Known rows, with every way that one mark hangs from another
(J_197 J_656): -1.39  -0.38  -0.61  -0.70  1.18  -1.73  -0.01  -0.30  0.04  0.14  0.34  0.18  -1.02  -0.06  -0.65  -0.35  -3.45  0.94  0.55  -0.37  0.26
(J_753 (J_197 (J_656 J_108)) J_425 J_492): 0.08  -1.54  -0.16  -1.58  0.08  -0.79  2.84  0.08  -1.59  -0.56  -0.56  -0.99  -2.39  -0.19  -5.73  -0.37  -4.41  -0.55  -0.13  -1.02  0.31
(J_108 (J_753 J_197 J_492)): -0.57  -0.33  -1.30  -0.21  0.95  -0.60  1.27  0.67  4.19  0.20  -1.59  1.20  -3.48  0.61  -2.77  -2.57  -1.14  0.44  1.36  -0.38  0.83
(J_656 J_108 J_492): -1.33  -0.86  -1.45  -3.08  -0.07  0.60  0.08  0.28  -1.23  -0.66  1.13  -0.69  -2.47  2.63  -3.69  0.97  -3.53  0.02  0.20  -0.03  1.12
(J_753 J_108 (J_197 J_656) J_425 J_492): -0.42  -1.18  -0.25  -1.87  0.53  -1.07  3.37  0.31  2.08  -0.29  -0.61  0.48  -2.68  -1.08  -5.93  -0.48  -1.72  -0.56  -0.21  -0.95  -0.15
(J_108 (J_753 (J_197 J_656) J_492)): -0.10  -0.71  -0.29  -0.32  0.95  -1.16  2.73  0.24  4.05  0.24  -0.76  1.42  -3.36  -0.61  -3.13  -2.30  -3.06  0.94  1.25  -0.17  0.24
(J_197 (J_753 J_425)): -1.06  -0.42  -0.84  -0.33  1.40  -1.65  -1.70  -0.23  -1.58  -0.10  -1.11  0.25  -0.21  0.34  -2.38  -0.19  -0.74  2.00  0.58  -0.56  0.86
(J_108 (J_753 (J_197 (J_656 J_492)) J_425)): 0.32  -1.09  -0.53  -0.22  0.17  -0.19  3.51  -0.27  2.88  0.09  0.85  2.56  -2.19  0.48  -5.47  -2.25  -3.04  1.35  1.19  0.77  0.38
(J_656 (J_108 (J_753 J_492)) J_197): -0.49  -0.92  -1.28  -0.63  0.15  0.35  0.86  0.79  1.97  -0.87  -3.95  -0.44  -3.92  -0.57  -3.56  -1.73  -3.38  -0.81  1.25  -2.24  1.25
(J_753 J_197 J_425): -0.99  -0.30  -1.21  1.13  0.85  -1.02  -0.19  -0.17  -0.26  0.12  -0.40  0.59  -0.86  0.90  -2.84  -2.39  -0.97  -0.20  0.39  -0.45  0.86
(J_106 (J_753 J_108 (J_197 J_656) J_425 J_492)): 1.43  -0.22  0.12  -0.39  0.76  -2.54  3.96  1.38  2.27  -0.80  -0.43  -0.02  -2.74  -0.99  -7.10  -0.62  -1.90  0.54  -0.63  -0.83  -0.61
(J_197 J_753): -1.49  -0.29  -0.81  -0.63  1.65  -1.72  -2.42  -0.06  -0.57  0.08  0.11  0.17  -1.21  0.65  -0.52  -0.32  -1.15  1.84  0.61  -0.37  0.80
(J_492 (J_753 J_108 J_197)): -1.23  0.60  -1.45  -0.22  2.01  -2.20  -0.21  0.55  5.01  0.10  1.11  -0.53  -1.69  0.54  -1.96  -4.32  -0.86  -0.58  0.50  0.58  0.42
(J_106 J_753): -0.09  0.98  -1.13  0.98  1.49  -2.49  -1.04  1.07  0.44  -0.52  -0.34  -0.47  -1.15  1.27  -1.58  -0.91  -1.86  1.62  0.18  -0.48  0.52
(J_656 J_108 (J_197 J_753) J_492): -0.21  -1.67  -0.66  -0.64  0.00  1.14  -0.77  0.07  -2.61  -0.93  0.36  1.09  -3.15  0.22  -4.13  -0.17  -3.03  0.14  -0.10  -1.18  1.02
(J_492 J_753): -1.49  1.00  -1.66  -0.02  2.23  -1.97  -1.35  0.11  1.86  -0.15  -0.25  -0.11  -0.17  0.81  -0.05  -2.99  -1.97  1.07  1.09  0.34  0.83
(J_108 (J_753 (J_197 J_656) J_425 J_492)): 0.31  -0.96  -0.47  -0.17  0.67  -1.10  3.48  0.08  3.10  0.07  -1.80  1.46  -2.39  -0.87  -4.95  -2.14  -2.68  1.01  1.34  -0.48  0.23
(J_197 (J_656 J_108 J_492) J_753): -0.30  -1.76  0.10  -3.32  0.38  -0.39  0.63  -0.22  -2.09  -0.37  2.61  -0.30  -2.43  0.79  -4.15  1.71  -4.75  1.86  -0.08  0.28  0.30

Rows
-0.76  0.40  -1.43  -0.04  1.70  -2.16  0.55  0.34  4.17  -0.25  0.04  -0.50  -0.80  0.28  -3.72  -4.32  -0.59  -0.47  0.52  0.33  0.49 => (J_492 (J_753 J_108 J_197 J_425))
-0.03  -0.99  -1.29  -0.46  -0.07  0.37  1.54  0.66  1.01  -1.24  -5.03  -0.41  -2.86  -0.92  -5.30  -1.77  -3.01  -0.68  1.36  -2.51  1.21 => (J_656 (J_108 (J_753 J_425 J_492)) J_197)
-1.38  -0.52  -1.09  -1.89  0.72  -0.59  1.04  0.88  3.19  -0.19  -0.33  0.34  -3.73  0.32  -3.79  -0.85  -0.23  -1.21  -0.08  -0.83  0.42 => (J_753 J_108 J_197 J_492)
-0.69  -0.85  -0.60  0.25  0.78  -1.02  -1.04  0.16  0.52  -0.61  -2.27  0.57  -1.64  -1.80  -3.87  -1.30  0.03  -0.08  0.07  -2.19  0.59 => (J_656 (J_197 (J_753 J_108 J_425)))
-0.83  0.10  -0.77  -3.08  1.28  -1.08  2.32  0.24  4.02  -0.53  2.08  0.94  -1.87  0.19  -3.86  -1.09  -2.97  1.09  0.39  0.92  -0.03 => (J_197 (J_656 (J_492 (J_753 J_108))))
0.23  0.61  -1.03  0.62  1.24  -2.70  0.14  1.45  3.66  -0.40  1.10  -0.95  -2.56  0.82  -3.37  -2.20  -0.72  -0.08  -0.34  -0.21  0.05 => (J_106 (J_753 J_108 J_197))
0.23  -0.44  -0.56  0.02  1.34  -2.22  1.50  -0.30  0.31  -0.23  0.97  -1.82  -0.47  -0.03  -3.98  -3.89  -5.13  -0.06  0.44  0.41  0.35 => (J_492 (J_753 (J_197 (J_656 J_108)) J_425))
-0.36  -0.14  -0.74  -2.76  1.04  -1.17  3.11  0.21  3.08  -0.77  1.03  0.93  -0.93  -0.11  -5.68  -0.95  -2.64  1.17  0.30  0.78  0.03 => (J_197 (J_656 (J_492 (J_753 J_108 J_425))))
-0.75  -0.95  -0.41  -0.78  0.69  -1.87  1.82  -0.11  2.36  0.07  0.59  -0.34  -1.61  -0.67  -4.28  -1.65  -2.02  -0.63  -0.07  -0.34  -0.01 => (J_753 J_108 (J_197 J_656) J_425)
2.04  -1.02  -0.04  -0.18  -0.06  -1.04  3.36  0.69  -1.49  -1.07  2.31  -0.42  -2.15  1.28  -7.54  -0.66  -4.99  0.88  -0.62  0.27  -0.02 => (J_106 (J_753 (J_197 (J_656 J_108 J_492)) J_425))
-1.28  0.76  -1.61  -1.50  1.73  -2.30  0.01  0.34  3.54  -0.62  -1.17  -1.18  -0.03  0.13  -3.14  -2.55  -0.88  0.31  0.77  -0.10  0.70 => (J_492 (J_753 J_108 J_425))
-0.79  -0.97  -0.33  -2.08  0.75  -1.16  2.69  0.51  2.99  -0.01  0.41  0.52  -3.65  -0.95  -4.04  -0.46  -2.06  -0.64  -0.24  -0.71  -0.22 => (J_753 J_108 (J_197 J_656) J_492)
0.03  0.84  -1.00  -0.54  1.01  -2.90  0.34  1.33  2.14  -1.00  -1.23  -1.55  -0.90  0.65  -4.48  -0.40  -0.71  0.93  0.05  -0.85  0.13 => (J_106 (J_753 J_108 J_425))
-0.73  -1.20  -0.28  -0.83  0.60  -1.52  0.52  -0.29  -0.32  0.14  1.85  -1.83  -2.27  0.41  -2.36  -1.74  -5.10  -0.74  -0.04  -0.11  0.38 => (J_753 (J_197 (J_656 J_108)))
-0.89  -1.00  0.18  -2.37  1.28  -2.63  0.46  -0.16  1.06  -0.18  -0.03  -0.71  -0.92  -1.30  -3.84  0.56  -1.72  1.66  0.06  -0.63  0.03 => (J_197 J_656 (J_753 J_108 J_425))
1.22  0.02  0.02  0.60  1.04  -3.23  2.27  0.77  2.52  -0.42  0.84  -0.80  -1.62  -0.68  -5.44  -1.85  -2.31  0.51  -0.48  -0.24  -0.51 => (J_106 (J_753 J_108 (J_197 J_656) J_425))
-0.13  -1.10  -0.67  1.06  0.83  0.08  -0.15  0.23  -2.42  -0.96  -3.55  2.46  -2.02  -1.75  -4.40  -0.36  -0.45  0.76  0.16  -2.65  0.80 => (J_656 (J_197 (J_753 J_425 J_492)))
-0.30  -1.33  -0.35  -1.88  -0.02  -0.12  3.36  0.02  1.83  -0.21  2.02  1.62  -2.57  0.22  -6.42  -0.48  -2.03  -0.18  -0.26  0.18  0.01 => (J_753 J_108 (J_197 (J_656 J_492)) J_425)
